Each row comes from the steps of one walk. Every step used is in the known rows, and no mark comes twice. Write the walk behind each row, first mark first.
(in the rows, 128 means zero)
Known rows:
buni/kobil/zetip: [140 116 141 111 104 150 135 124 122 142 141 122 158 172 148 144 158 131
 140 136  99 133 131 141 138 134 102 124 124 122 132 140 137  99 124 135
 132 112  99 131 142 125  99  85 125 156 126 139 119]
gipim/kobil: [128 126 147 124 105 137 132 135 127 133 126 108 150 157 129 122 150 144
 136 135 123 128 119 123 131 123 118 129 121 133 134 125 135 121 149 118
 147  88 121 135 131 130 148 110 126 152 136 115 133]
safu/doked: [124 130 157 112 122 122 136 127 118 134 123 114 151 150 117 104 139 133
 133 105 124 138 123 147 127 127 114 125 122 138 121 144 130 112 123 119
 123 134 128 130 146 135 137 100 141 146  99 133 127]
gipim/kobil/buni: [135 136 145 125  91 135 137 147 129 118 121 116 149 166 129 132 149 136
 138 126 104 133 117 115 128 121 128 156 117 131 132 123 137 109 145 113
 140  86 122 134 138 132 159 116 116 155 151 106 116]
buni/kobil/lota/reked/nutil: [157 138 137 113 134 142 118 109 142 108 123 145 169 156 137 155 136 123
 154 174 124 111 113 124 112 130 133 127 115 124 187 141 134  98 113 155
 150  93 127 123 174 130 161 143 134 145 151 148 139]
kobil/lota: [141 126 136 117 141 141 123 130 133 121 128 118 151 150 111 119 135 134
 147 136 117 124 114 130 118 128 116 136 117 125 146 133 131 110 126 130
 127 126 137 132 149 130 157 104 132 147 142 117 135]
doked/safu/fatu: [119 127 151 130 156 118 146 120 117 133 129 112 154 146 115  99 144 127
 140 122 123 118 120 116 141 129 130 145 107 122 101 147 126 110 127 120
 129 135 129 125 131 126 151  66 126 150  62 106 122]
zetip/doked/safu: [126 121 138 115 123 123 135 126 120 138 131 105 144 165  95 125 144 107
 150 128 118 124 123 143 125 119 120 139 122 133 107 132 129 122 113 107
 129 130 120 126 148 130 147 176 143 137 115 107 115]
nutil/reked/safu/doked/zetip: [122 110 150 111 118 127 136  95 132 147 142 107 167 162 130 150 119 115
 132 103 109 124 125 169 125 151  99 141 112 133 116 146 134  96 135 114
 135 141  93 131 150 137 167 219 187 147 106 137 117]
nutil/reked: [128 126 134 131 138 128 122 118 132 135 122 124 170 158 124 119 122 134
 130 115 121 122 132 144 118 138 126 123 110 130 136 131 132 109 128 141
 131 113 120 135 154 125 174 155 144 143 145 138 137]
safu/fatu/gipim/kobil: [124 134 181 133 149 151 148 122 147 146 135 113 151 158 165  92 145 142
 139 140 135 145 132  96 119 119 144 157 123 130 117 143 136 110 133 111
 144  86 118 137 127 133 192  30 105 158 111 110 125]
safu/doked/zetip/kobil: [134 114 170 105  93 142 141 119 128 150 139 111 151 165 156 121 159 129
 139 115 127 142 125 150 115 117  92 123 116 131 111 156 132 101 143 107
 135 152  86 128 148 134 120  95 140 159 135 113 127]
buni/kobil/lota: [145 128 142 120 124 147 131 129 132 127 125 123 152 148 123 134 150 134
 148 151 109 124 118 123 125 121 113 130 116 131 151 130 133 104 136 139
 140 116 133 128 155 124 144  67 124 149 133 124 127]
kobil/zetip/doked: [137 116 135 101 102 143 132 126 125 142 154 118 148 187 115 145 144 118
 149 131 108 132 132 148 126 129 100 135 129 116 122 138 133 102  99 122
 117 131 100 128 139 134 112 148 144 148 138 135 122]
reked/safu/doked: [118 126 156 111 132 123 139 113 115 124 139 104 147 145  96 123 134 115
 137 115 108 138 123 160 134 136  98 139 120 145 115 138 132 114 126 102
 125 141 132 130 141 135 156 185 163 136  75 120 108]
buni/kobil/gipim/fatu/safu/doked: [127 147 150 108 106 137 140 116 120 123 110 118 140 150 138 115 144 126
 145 127 106 143 112 144 139 129  98 144 124 128 120 143 131 101 122 125
 138 145 128 126 157 132 151  55 110 152  87 144 115]
kobil/gipim/fatu/safu: [130 140 124 117 125 138 122 126 127 119 121 115 138 158 143 112 138 120
 148 128 111 137 116 146 129 136 116 140 123 116 123 141 131 117 121 125
 128 142 130 135 143 129 168 113 109 147 122 131 120]
reked/lota/kobil/buni: [129 139 123 133  63 153 126 146 141 108 117 130 150 162 124 164 138 136
 151 143  98 151 107 143 127 126 126 164 106 136 136 142 138  75 162 116
 149 146 133 133 156 131 161 154 141 153 124  96 117]
lota/kobil: [127 123 129 132  97 158 126 144 133 130 123 120 147 161 130 138 159 142
 146 137 119 143 118 154 123 116 112 133 116 133 125 133 136 101 166 108
 147 118 121 138 143 126 130 103 130 148 118 104 120]
doked/safu/fatu/gipim: [126 130 173 130 176 130 148 115 137 147 136 111 155 149 159  83 139 115
 139 129 124 144 132 113 121 125 157 158 115 131  96 154 130 107 118 105
 131 124 122 132 138 132 194  61 117 146  77 103 115]
safu/fatu/gipim/kobil/zetip: [130 124 178 121 131 161 149 121 148 157 155 116 157 178 177 106 150 143
 137 139 118 152 133 102 126 129 133 157 122 111 110 148 139  86 119 111
 139  90  96 137 127 136 167  19 115 169 116 124 121]
zetip/kobil/gipim: [136 135 146 119 120 150 129 134 128 123 137 117 141 161 145 119 151 124
 145 127 116 150 127 150 107 114 109 137 113 124 121 132 135 116 144 135
 130 132 112 129 149 130 147  91 115 142 169 111 117]
gipim/kobil/zetip/doked/safu: [129 109 145 112  84 133 145 130 125 149 152 101 147 190 108 151 154 123
 147 134 103 132 116 135 136 120 113 153 123 110 104 131 136  97 115 100
 144  96  88 127 139 135 128 161 151 154 133 114 118]
safu/doked/zetip: [132 117 154 101 103 127 139 120 126 154 128 111 150 161 145 122 147 129
 138 106 122 132 120 142 126 134  95 126 125 132 117 157 131 107 130 114
 123 143  97 129 139 138 116  99 144 156 120 130 126]
doked/zetip/kobil/gipim/fatu: [143 128 137 104 113 159 133 120 138 130 143 110 137 174 184 131 165 120
 151 127 115 144 129 139 112 124  91 137 120 112 116 149 136 109 152 130
 132 148  80 128 140 130 134 106 107 162 185 111 116]
fatu/safu: [128 124 134 135 114 136 120 133 121 134 123 116 151 149 120 116 136 127
 142 134 120 133 117 150 126 128 124 121 118 131 131 139 131 119 117 116
 135 131 129 139 143 126 159 111 127 142  99 118 127]
reked/nutil: [138 133 125 119 126 141 117 128 130 120 122 123 152 156 123 123 137 125
 147 153 126 128 117 132 121 127 138 104 122 126 159 147 132 111 115 130
 139 104 125 131 148 132 133 153 121 143 129 133 140]
buni/kobil/gipim/fatu: [137 145 136 107 127 145 136 124 126 117 119 119 141 160 157 127 157 128
 146 132 102 137 129 129 132 133 102 139 127 125 133 132 133 113 142 148
 130 118 125 126 144 124 140  81  97 151 143 132 114]
gipim/fatu/safu/doked/zetip: [128 120 145 105  95 134 133 111 128 141 124 109 148 163 148 118 145 127
 145 119 123 132 115 146 136 137 103 128 124 125 117 164 129 103 117 100
 132 161 100 135 143 134 142 110 131 164  91 130 126]
gipim/kobil/zetip/doked/safu/fatu: [122 117 158 119 100 136 156 115 130 148 156 106 149 189 108 135 153 130
 149 134 112 122 117 115 145 120 114 173 116  98  91 140 133  92 111 101
 140 111  94 121 128 133 130  96 141 161  91 114 123]

Write each row's walk:
[137 125 145 127 107 148 127 137 138 125 129 113 149 157 114 128 145 149
 142 144 119 126 107 113 120 121 118 142 115 122 148 126 135 109 145 123
 149  91 133 135 143 131 164  93 134 155 152 113 138] -> gipim/kobil/lota
[125 139 118 127  81 162 119 138 141 125 123 125 143 156 129 161 137 143
 153 141 109 155 103 150 123 129 114 151 112 126 135 143 138  85 166 132
 150 145 127 131 153 134 150 118 144 146 140 116 119] -> reked/lota/kobil/gipim
[134 136 146  98  88 139 142 110 128 142 117 116 140 163 170 139 153 120
 149 127 106 136 111 141 138 135  89 145 127 119 118 158 133  97 126 120
 140 153  97 126 154 136 128  58 113 163 103 145 113] -> buni/kobil/gipim/fatu/safu/doked/zetip
[140 140 139 111 116 144 133 132 122 128 119 124 145 154 143 135 148 126
 143 133 103 134 126 132 128 128 103 137 126 130 127 129 135 114 137 149
 130 114 122 126 147 127 128  63 109 142 143 137 113] -> buni/kobil/gipim
[154 133 129 111 141 142 112 113 143 103 128 140 164 160 127 140 125 122
 152 157 129 114 109 128 104 136 137 126 113 118 185 142 133 101 103 142
 139  97 130 128 168 137 177 177 146 142 152 145 142] -> kobil/lota/reked/nutil
[133 115 143 114  90 149 133 134 128 144 146 111 154 180 138 138 157 146
 135 132 107 136 120 133 136 134 108 131 122 113 129 135 138 103 139 117
 141  90  93 136 129 133 119 102 135 161 145 131 128] -> gipim/kobil/zetip
[124 140 155 115 111 148 135 118 127 115 124 113 138 157 141  99 149 129
 147 120 118 156 115 163 118 116 103 149 113 120 111 146 131 102 132 114
 136 163 122 129 160 134 168  93 116 151 115 122 121] -> zetip/kobil/gipim/fatu/safu/doked
[125 134 113 132  92 161 122 138 139 116 117 121 133 166 140 135 151 134
 156 142 111 151 107 158 130 123 112 155 115 115 121 136 136  99 161 104
 151 139 119 138 149 129 157  95 111 151 108 111 110] -> lota/kobil/gipim/fatu/safu
[120 128 181 138 151 152 149 104 143 135 151 104 147 155 150 111 138 123
 140 149 118 145 134 112 126 126 137 172 119 135 110 136 139 112 137  96
 150  93 124 136 122 132 209  95 127 150  87  99 105] -> reked/safu/fatu/gipim/kobil
[144 133 132 106 137 130 114 112 134 114 125 139 164 160 142 134 129 121
 145 148 135 115 120 139 112 139 140 108 122 127 167 142 132 115 110 138
 134  95 121 128 155 134 161 179 142 139 141 148 137] -> lota/reked/nutil
[143 121 149 124 128 156 127 132 135 118 140 119 151 156 122 115 151 135
 149 145 122 139 120 138 105 111 115 134 107 125 138 134 133 106 141 125
 141 139 125 132 159 127 164  95 130 148 161 100 137] -> zetip/kobil/lota
[127 133 180 118 191 138 139  89 143 122 155 124 163 152 166 110 124 103
 139 134 128 137 145 127 115 147 136 171 114 139 118 143 134 113 119 113
 125 120 123 132 138 133 231 150 146 138  82 120  97] -> lota/reked/safu/fatu/gipim
[150 135 138 115 116 145 115 118 147 106 128 134 162 165 129 147 132 139
 150 167 132 112  99 114 107 126 139 132 113 116 187 134 136 100 125 134
 160  68 121 128 160 138 182 166 143 149 169 137 147] -> gipim/kobil/lota/reked/nutil
[142 114 165 117 145 150 140  89 144 118 168 122 161 165 146 154 139 113
 154 148 127 112 124 132 109 134 101 181  96 116 126 149 134  96 136 120
 136 156  99 123 143 129 184 159 159 154 109 102 110] -> doked/zetip/kobil/lota/reked/safu/fatu
[137 112 170  95 101 130 139  97 140 130 149 111 158 167 130 166 139 122
 141 129 114 119 104 141 121 142  95 167 109 128 139 140 138  99 144 101
 148 115  98 126 149 145 181 201 189 155 122 125 114] -> gipim/kobil/lota/reked/safu/doked/zetip
[136 133 182 132 151 153 144 122 158 137 138 117 151 156 154  95 140 144
 144 153 127 142 120  87 109 115 144 173 117 122 130 141 136  96 132 115
 150  92 130 135 142 137 209  11 112 162 120 108 131] -> safu/fatu/gipim/kobil/lota
[133 132 126 133  79 150 132 157 135 116 118 127 146 168 137 149 152 133
 148 128  99 143 117 149 125 115 117 158 111 133 124 130 138  90 168 100
 142 118 119 137 151 129 142 115 122 148 129  98 104] -> lota/kobil/buni
[131 124 181 115 118 158 153 117 153 159 162 114 146 192 154 121 146 129
 149 144 122 150 137 103 119 119 128 173 130 112 103 146 139  90 105 104
 134  95  89 132 130 140 167  61 124 163 120 126 116] -> safu/fatu/gipim/kobil/zetip/doked
[137 128 158 106  80 145 142 123 131 124 129 114 146 175 159 128 154 119
 151 121 108 150 115 153 119 118 108 153 112 124 110 160 132  85 127  91
 136 171  94 133 160 135 157 119 117 166 119 105 114] -> gipim/fatu/safu/doked/zetip/kobil/buni
[140 127 194 127 186 159 140  92 154 115 167 126 163 154 159 114 131 104
 149 155 131 147 139 126  90 126 137 187 100 133 125 141 136  95 131 114
 138 136 124 130 157 131 252 132 151 139 116  99 107] -> zetip/kobil/lota/reked/safu/fatu/gipim
[139 115 168 108  98 160 140 129 148 161 161 109 147 196 156 139 151 121
 145 141 114 159 136 127 110 117 125 161 138 122 116 135 141  98 109 100
 141  82  83 138 140 141 164 116 135 155 165 125 119] -> fatu/gipim/kobil/zetip/doked
[124 119 149 112 132 130 152 112 124 146 153 112 148 182 108 129 143 112
 150 128 110 122 123 127 143 129 113 162 117 103  87 150 129  93  89 109
 119 143 100 120 134 132 125 115 142 155  73 122 115] -> kobil/zetip/doked/safu/fatu
[127 137 118 143  76 147 123 134 149 113 114 136 170 165 124 165 118 142
 146 131 100 145 110 154 120 132 140 164  95 130 142 137 139  61 164 128
 156 135 125 135 171 128 191 177 159 151 141 115 125] -> nutil/reked/lota/kobil/buni
[124 129 131 123 123 139 121 124 123 121 123 114 147 154 131 106 142 126
 144 136 121 131 120 148 133 134 126 126 119 128 133 142 129 118 120 113
 134 139 130 138 140 124 166 126 112 151  97 118 125] -> gipim/fatu/safu
[128 119 156 112 118 133 159 108 123 145 149 117 153 179 115 141 153 114
 152 143 105 119 127 120 146 124 108 165 119 107  95 146 131  87  97 119
 131 137 100 116 139 126 108  71 131 157  68 125 112] -> buni/kobil/zetip/doked/safu/fatu
[140 132 149 124 106 143 134 144 128 111 130 121 152 165 141 126 151 123
 145 127 105 147 131 143 113 111 123 147 110 134 125 132 134 104 144 116
 128 131 119 133 153 128 154 119 110 145 152  95 115] -> zetip/kobil/buni
[124 130 188 122 162 143 146  93 146 130 153 117 161 159 164 120 134 118
 140 143 131 138 137 114 117 137 139 180 114 138 120 134 139 113 138 106
 146  87 116 134 130 135 239 142 148 144  96 114 101] -> lota/reked/safu/fatu/gipim/kobil
[132 112 126 116  67 166 133 139 136 140 151 121 143 197 118 170 156 127
 155 138 106 145 123 164 126 116  92 150 125 116 114 136 139  84 138 101
 139 129  89 133 144 132 105 138 147 153 128 116 114] -> lota/kobil/zetip/doked
[125 144 115 119  89 163 122 128 145 110 121 120 138 161 142 151 141 142
 156 140 111 155 106 149 130 133 110 152 113 123 132 145 137  84 170 132
 151 152 124 130 150 131 157 128 134 157 133 112 119] -> reked/lota/kobil/gipim/fatu
[141 137 166 125 110 149 139 142 146 131 126 117 151 167 173 117 145 125
 139 136 104 160 132 113 108 116 146 166 126 138 126 129 141 103 142 100
 143  72 115 141 147 140 202  92 110 151 165 104 107] -> fatu/gipim/kobil/buni
[131 128 181 126 142 145 154 116 157 145 143 104 143 168 122 110 139 121
 155 154 124 138 116  87 110 104 152 192 116 120 107 139 134  96 111  97
 154 101 123 127 149 139 218  64 130 155 112  94 120] -> zetip/doked/safu/fatu/gipim/kobil/lota
[115 125 152 123 137 119 134  96 125 127 132 112 168 153  96 122 115 122
 128 102 111 130 127 174 126 144 110 143 107 139 119 134 132 102 135 119
 134 132 127 132 154 133 189 224 181 135  92 138 118] -> nutil/reked/safu/doked
